Each row was made from one small tree. The marks that hang from a mark follow it in brackets, in alphabetical order. Every link used is in the known rows. Write each row's tree.
Known rows:
gezu[givid[gusi[donub]]]: [ 26.6 -15.4   6.3  34.8  25.8   4.6  19.1  25.1  15.7 -16.7  -2.6 -10.4
 -40.0   6.1  -2.7 -28.2  -3.2  -0.4   0.2  17.9  -9.0 -14.2]
vofo[givid]: [  7.4 -27.6 -14.7  17.5  36.2   3.4  35.3  31.8  -5.1 -33.5 -27.0 -16.4
 -51.2 -12.4  -3.2 -12.2  -5.7   9.4 -44.9   7.5 -35.8  20.2]
voder[givid[gezu gusi vofo]]: [ 69.7 -28.1 -10.0   9.7   4.2  16.5 -25.9  35.3 -63.8   7.4   6.0 -36.0
 -49.6  -2.6   1.6   0.2  18.9   6.8 -18.7  50.9 -18.5  25.0]
donub[bito gezu gusi vezavo voder[givid]]: [-71.8  64.2  -2.6 -39.5 -28.4 -15.3  23.0 -41.2  36.1  -5.2   0.1  31.5
  49.9  18.9  -4.1  38.1  10.1  14.5  -6.4 -33.4  25.2  10.6]
vezavo[donub[bito gezu[givid] gusi voder]]: [-31.9  25.8  13.8 -10.5  16.8 -10.4  17.5 -27.7  39.3   4.2  16.0   0.9
  55.3   4.4   5.1   6.6  -0.4   0.3  15.3 -13.8  15.9   0.7]
gezu[givid[gusi vofo]]: [ 59.3 -22.5  13.4  25.6  20.0   7.7   4.5  30.4   7.4  -5.8  -7.7  -5.0
 -30.7  -3.3   4.8  -1.7  -9.1   6.4  -7.2  29.9 -12.2  17.3]
voder[givid[gezu gusi]]: [ 55.1 -19.5 -19.6   6.6  13.4  16.7 -11.1  28.7 -48.7  -9.1   5.7 -36.8
 -59.3   7.7   2.7  -7.0  20.8   9.4 -14.5  44.0 -19.7  14.9]
voder[givid[gusi]]: [ 52.4 -16.0  -8.0  10.8  13.7   3.5   7.0  25.7 -25.4 -29.8 -14.4 -33.3
 -56.7   2.0   4.5  -3.7  20.9  10.3 -26.8  33.0 -27.6  16.4]
donub[bito]: [  2.6 -27.3   9.9   7.5  43.5  -4.4  -1.5   7.8  -4.1 -18.5 -15.6   6.0
 -37.1   0.4  10.3  14.2 -13.2   6.9  -2.9  -9.1 -16.5  28.4]
bito[donub[gezu gusi vezavo voder]]: [  3.8   9.1  -9.4 -47.1 -33.4  -8.4   7.5 -26.4  27.7   8.0 -12.0  28.0
  32.5  -5.4  13.8  11.2  -1.4  -6.0  18.2 -29.0   8.9  -8.4]
gezu[givid[gusi[donub] vofo]]: [ 41.3 -23.7  15.9  37.5  16.5   5.0   3.8  31.5   0.4  -0.2  -1.8  -9.8
 -30.6  -2.9  -4.0 -20.2  -3.8  -2.6  -5.0  25.8  -7.7  -3.7]
bito[donub[gezu[givid] gusi vezavo]]: [ 30.9   5.4   2.1 -37.2 -22.8   0.6  46.5 -15.8  49.7   8.7 -13.6  20.2
   8.5   7.0  11.3  -8.9  20.2  -3.8   0.7 -18.9  12.3 -11.0]
vani[givid[gezu gusi[donub[bito vezavo]] vofo]]: [ 25.0 -11.5 -14.9  21.5 -18.3  30.0 -37.8  20.4 -48.1  22.8  29.2 -29.6
 -42.5  -4.4 -22.0   3.9  -1.0 -16.7  24.6  21.5   6.5  -9.4]
bito[donub[gezu gusi vezavo voder[givid]]]: [  3.0  16.8 -12.6 -54.0 -39.9 -10.6  17.9 -17.2  27.1  -6.1 -13.2  15.4
  28.8   1.9   8.0   9.4  16.5  -0.1  -6.9 -15.7   8.2  -9.6]
vezavo[donub]: [ 45.7 -32.6  -0.4  24.3  39.4   6.2 -31.6  -1.3 -24.6  -8.8  -5.4 -32.2
 -11.3 -14.5  17.0 -22.2   0.2  -0.5   0.7  12.7 -42.3   5.9]
gusi[donub[bito gezu[givid[vofo]] voder]]: [-60.2  -6.2  14.6   3.6  15.0 -12.6  19.6   3.6  18.9  -6.4   9.9  15.5
  17.2   7.1  -3.8  -6.3 -23.4  -7.1   4.5  -7.8  19.4  -8.8]
bito[donub[gezu gusi vezavo]]: [ 36.3  -3.4  -3.2 -36.7 -25.7   0.2  26.1 -24.9  18.3  17.7 -16.6  14.9
   3.9  -2.5  15.5  -3.1  21.5  -9.5  10.1 -24.1   5.1  -3.7]
gusi[donub]: [ 10.3 -38.7  -3.4  34.2  28.2   0.9  -6.6  11.6 -29.6 -12.2 -12.5 -10.8
 -45.4  -4.8   8.0 -38.2  -9.3  -9.4  -0.6   4.2 -33.3  -7.8]
bito[donub[vezavo]]: [ 47.7 -32.3  -6.3 -16.9   2.2   0.7 -21.0   6.4   6.4 -10.8 -26.5   7.5
 -21.3 -10.8  12.7  -5.7   0.7  -0.4  -4.9 -10.3 -22.2  -7.8]
gusi[donub[bito vezavo voder[givid]]]: [-67.3  13.0  -1.4  10.3   6.1 -15.4 -32.1   3.0   0.8 -27.4  -4.1   8.4
   6.0   5.9 -15.6  -3.8  -8.8   7.2 -16.3 -16.7  -6.8 -22.4]
vezavo[donub[bito gezu[givid[vofo]] gusi voder]]: [-23.3  20.9  19.4  -8.2  10.9 -10.4   8.9 -23.4  29.7  14.1  16.4   1.3
  61.5  -1.5   4.4  12.5  -1.4  -0.8  12.3 -10.2  16.9   7.8]

Which tree is each row?
[ 19.8 -16.0  11.1  30.8  12.7  -0.5  -8.7  30.6   6.3  -7.1   1.1  -2.1
 -11.3  -5.0  -6.1 -11.0 -19.3  -0.4   2.3  22.6  -5.4  -5.6] | gezu[givid[gusi[donub[voder]] vofo]]
[-19.5   5.0  13.7  15.9 -16.6  -1.8 -34.1  -7.5 -27.3  30.6  11.4   4.1
  20.9 -12.5 -12.2  15.9  -8.6 -12.6  27.7 -13.1  23.4  -9.1] | givid[gusi[donub[bito gezu vezavo voder]] vofo]
[ 24.3 -22.7 -23.1  20.2  25.5  19.3  10.7  37.0 -36.3   1.0   1.3 -30.5
 -57.4 -10.1 -13.4  -7.9   2.6   2.7 -15.0  20.0 -12.1  10.6] | vofo[givid[gezu gusi]]
[ -7.0  32.6 -19.4 -12.8 -31.1   0.7 -48.5 -12.4 -17.4   8.1  -1.5  18.6
  28.0   0.6  -0.3  20.2  -3.6  18.0 -11.1   3.4 -16.2  14.3] | donub[gusi vezavo voder[givid[gezu vofo]]]
[  7.7  12.7   1.4 -44.7 -35.8  -7.8  17.4 -14.5  49.3   9.8  -9.1  33.0
  44.7  -1.7   8.2  11.0  -2.8  -2.4   5.8 -18.4  17.9  -8.5] | bito[donub[gezu[givid[vofo]] gusi vezavo voder]]
[ 41.7 -21.4  -9.9  19.0 -19.4  22.5  12.3  16.4 -34.7   4.2  12.1 -37.4
 -45.9  -9.0  -8.2  -7.6   2.5 -23.2  17.0  29.0  -3.2  -1.5] | vani[givid[gusi[donub[gezu]] vofo]]
[-75.2  18.2  11.3   3.8  -2.1 -10.0  -0.2 -11.1  27.8  -0.9  10.1  28.1
  37.6   9.3 -10.9  -2.3 -20.8  -1.5   3.5 -23.8  22.5 -20.8] | gusi[donub[bito gezu[givid[vofo]] vezavo voder]]
[-13.0  12.7  -0.2  -3.6  19.3  -7.5 -35.4  -7.9 -13.3   0.0  14.9 -19.2
  27.7  -2.2  -1.2   9.0   9.1   6.3   0.6   3.1  -7.1   5.6] | vezavo[donub[bito gusi voder[givid[gezu]]]]
[ -5.0 -13.7 -10.4  26.2  15.3   5.9  49.3  24.5 -16.3  -7.7  -7.1 -31.3
 -44.5 -10.9 -17.1 -23.3  12.6  -9.5 -19.5   4.0  -2.5  -9.4] | vofo[givid[gusi[donub[gezu]]]]
[ 78.3 -41.4  -5.6  21.6   9.6  24.5 -54.5  21.5 -75.7  41.4  14.5 -20.1
 -41.6 -14.9   7.7   6.1  -7.4  -5.4  26.6  35.5 -10.5  26.6] | givid[gezu gusi vofo]
[-36.7  16.2   2.8  13.4  -5.7  -1.8 -15.8 -14.8  -8.1  10.0  10.5   3.5
   7.4  -0.6 -11.0   6.1  -6.4 -10.3  33.0 -22.1  21.5 -21.3] | givid[gusi[donub[bito gezu vezavo voder]]]
[ 26.5 -11.9  -3.2 -51.6 -28.4 -13.7  28.2   1.0   7.8  -1.1 -13.0   4.4
  15.3  -6.9  14.7  10.0  12.9  -6.0  -8.9   4.7   5.0   9.1] | bito[donub[gezu gusi voder[givid[vofo]]]]
[ -1.7  18.4  -4.7 -46.6 -30.0  -8.7  26.6 -18.6  58.8  -0.6  -9.0  32.3
  38.5   4.2   8.8   6.6  -2.2  -0.3   8.3 -23.5  17.0 -15.3] | bito[donub[gezu[givid] gusi vezavo voder]]
[-79.5  21.8  -2.6  -5.7  -6.2 -12.5   2.0 -13.5   7.4 -15.5   5.0  10.0
  20.6  13.0 -11.0  -4.6  -1.0   1.0  -8.6 -20.7  13.2 -21.4] | gusi[donub[bito gezu vezavo voder[givid]]]
[-36.7  50.2  15.5 -17.3  -8.3  -1.4  56.3 -40.2  63.6  14.7  -0.5  37.7
  24.3  24.7  -0.3  16.7  16.2   9.6   2.6 -37.5  30.9   9.9] | donub[bito gezu[givid] gusi vezavo]
[-45.5   2.0   6.6  11.3   6.8  -0.4   9.7 -21.4  -2.4   8.0   1.5  10.0
  -3.7   9.4  -3.2 -17.5   4.4  -9.5   7.2 -29.3   9.8 -17.5] | gusi[donub[bito gezu vezavo]]
[-65.4  58.5  14.9 -27.4 -23.7 -11.8  20.5 -38.6  62.4  14.7   5.7  54.4
  69.9  13.9  -4.2  39.9 -13.9  10.8   9.5 -36.6  37.3  12.8] | donub[bito gezu[givid[vofo]] gusi vezavo voder]
[-70.9  54.5   0.8 -30.9 -20.9 -11.7   8.6 -53.2  35.3  12.4   1.2  47.5
  55.0  10.1   3.2  40.5 -11.4   5.9  24.6 -49.7  26.2  12.8] | donub[bito gezu gusi vezavo voder]
[ 20.6  -6.6  -8.0  12.4  19.7  -3.2 -44.1   7.7 -21.2 -24.2   3.7 -39.5
  11.5 -12.1   4.8  -5.1   0.3   5.9  -5.1  22.3 -29.1  -3.5] | vezavo[donub[voder[givid[gusi]]]]
[-41.1   9.2  -9.7   1.8 -19.5  -4.6 -10.5  -9.5 -13.8  -7.4   0.9   3.6
  20.6   1.9  -2.3 -17.8  -3.3  -0.9 -13.2  -1.0  -5.6 -18.0] | gusi[donub[gezu vezavo voder[givid[vofo]]]]
[ 45.9 -13.8  11.9  15.8  19.2  10.4   7.2  -4.2  -1.5  12.7  12.8 -32.6
  13.1  -6.2  11.4 -18.3  12.3  -6.1   6.8  21.3  -4.1   2.4] | vezavo[donub[gezu[givid[gusi vofo]]]]
[ 12.8   0.7   9.7  10.9 -12.2   0.4   0.2  12.7 -30.2   4.1   0.2 -23.5
 -18.5   1.3 -12.4  -1.8  32.5  -0.8 -23.7  15.2   6.1  -0.7] | voder[givid[gusi[donub[bito gezu vezavo]] vofo]]
[-32.5  24.1  -4.5 -10.0  -8.9  -1.6 -68.7   7.5 -17.0   0.5  11.3  10.0
  22.0   2.3 -17.0  43.6 -11.2  19.1  -4.8  -1.0  11.0   8.8] | donub[bito vezavo voder[givid[gezu gusi vofo]]]
[-43.5  16.8  -6.9 -15.1  -1.5  -4.4 -63.9   6.1 -11.4 -10.6   5.1  19.1
  24.1   4.7 -10.3  38.1 -17.5  22.8 -18.1  -3.1  -0.6  15.4] | donub[bito vezavo voder[givid[gezu vofo]]]
[ 28.6  -6.8   2.0   0.5  14.3  10.1  56.9   1.0  23.4  -6.9   1.5  -4.6
 -23.2  12.5  15.0 -10.4   0.6   0.5   7.5  16.3   5.1  11.3] | donub[gezu[givid[gusi]]]
[-45.5  10.5  -1.0   8.8  -9.9  -2.7  -2.4 -10.1  17.1  -2.8   5.2  21.8
  30.6   5.0  -2.2 -21.0 -22.5  -1.9   1.6  -8.7   3.0 -23.5] | gusi[donub[gezu[givid[vofo]] vezavo voder]]
[ 50.7 -37.2  11.1  42.1   6.0   6.0 -31.9  19.4 -56.4  22.1  -3.2 -21.4
 -36.6 -20.5  -1.5 -12.0  -0.8 -16.0  14.9  17.1 -14.3   1.8] | givid[gusi[donub] vofo]
[  1.6 -26.3   7.9  19.3  12.9   3.1  37.2   5.9  -2.3   0.7   0.9  -4.1
 -19.1   5.3   7.3 -39.6  -2.5 -11.2  -5.1  11.0  -4.4  -7.7] | gusi[donub[gezu[givid[vofo]]]]
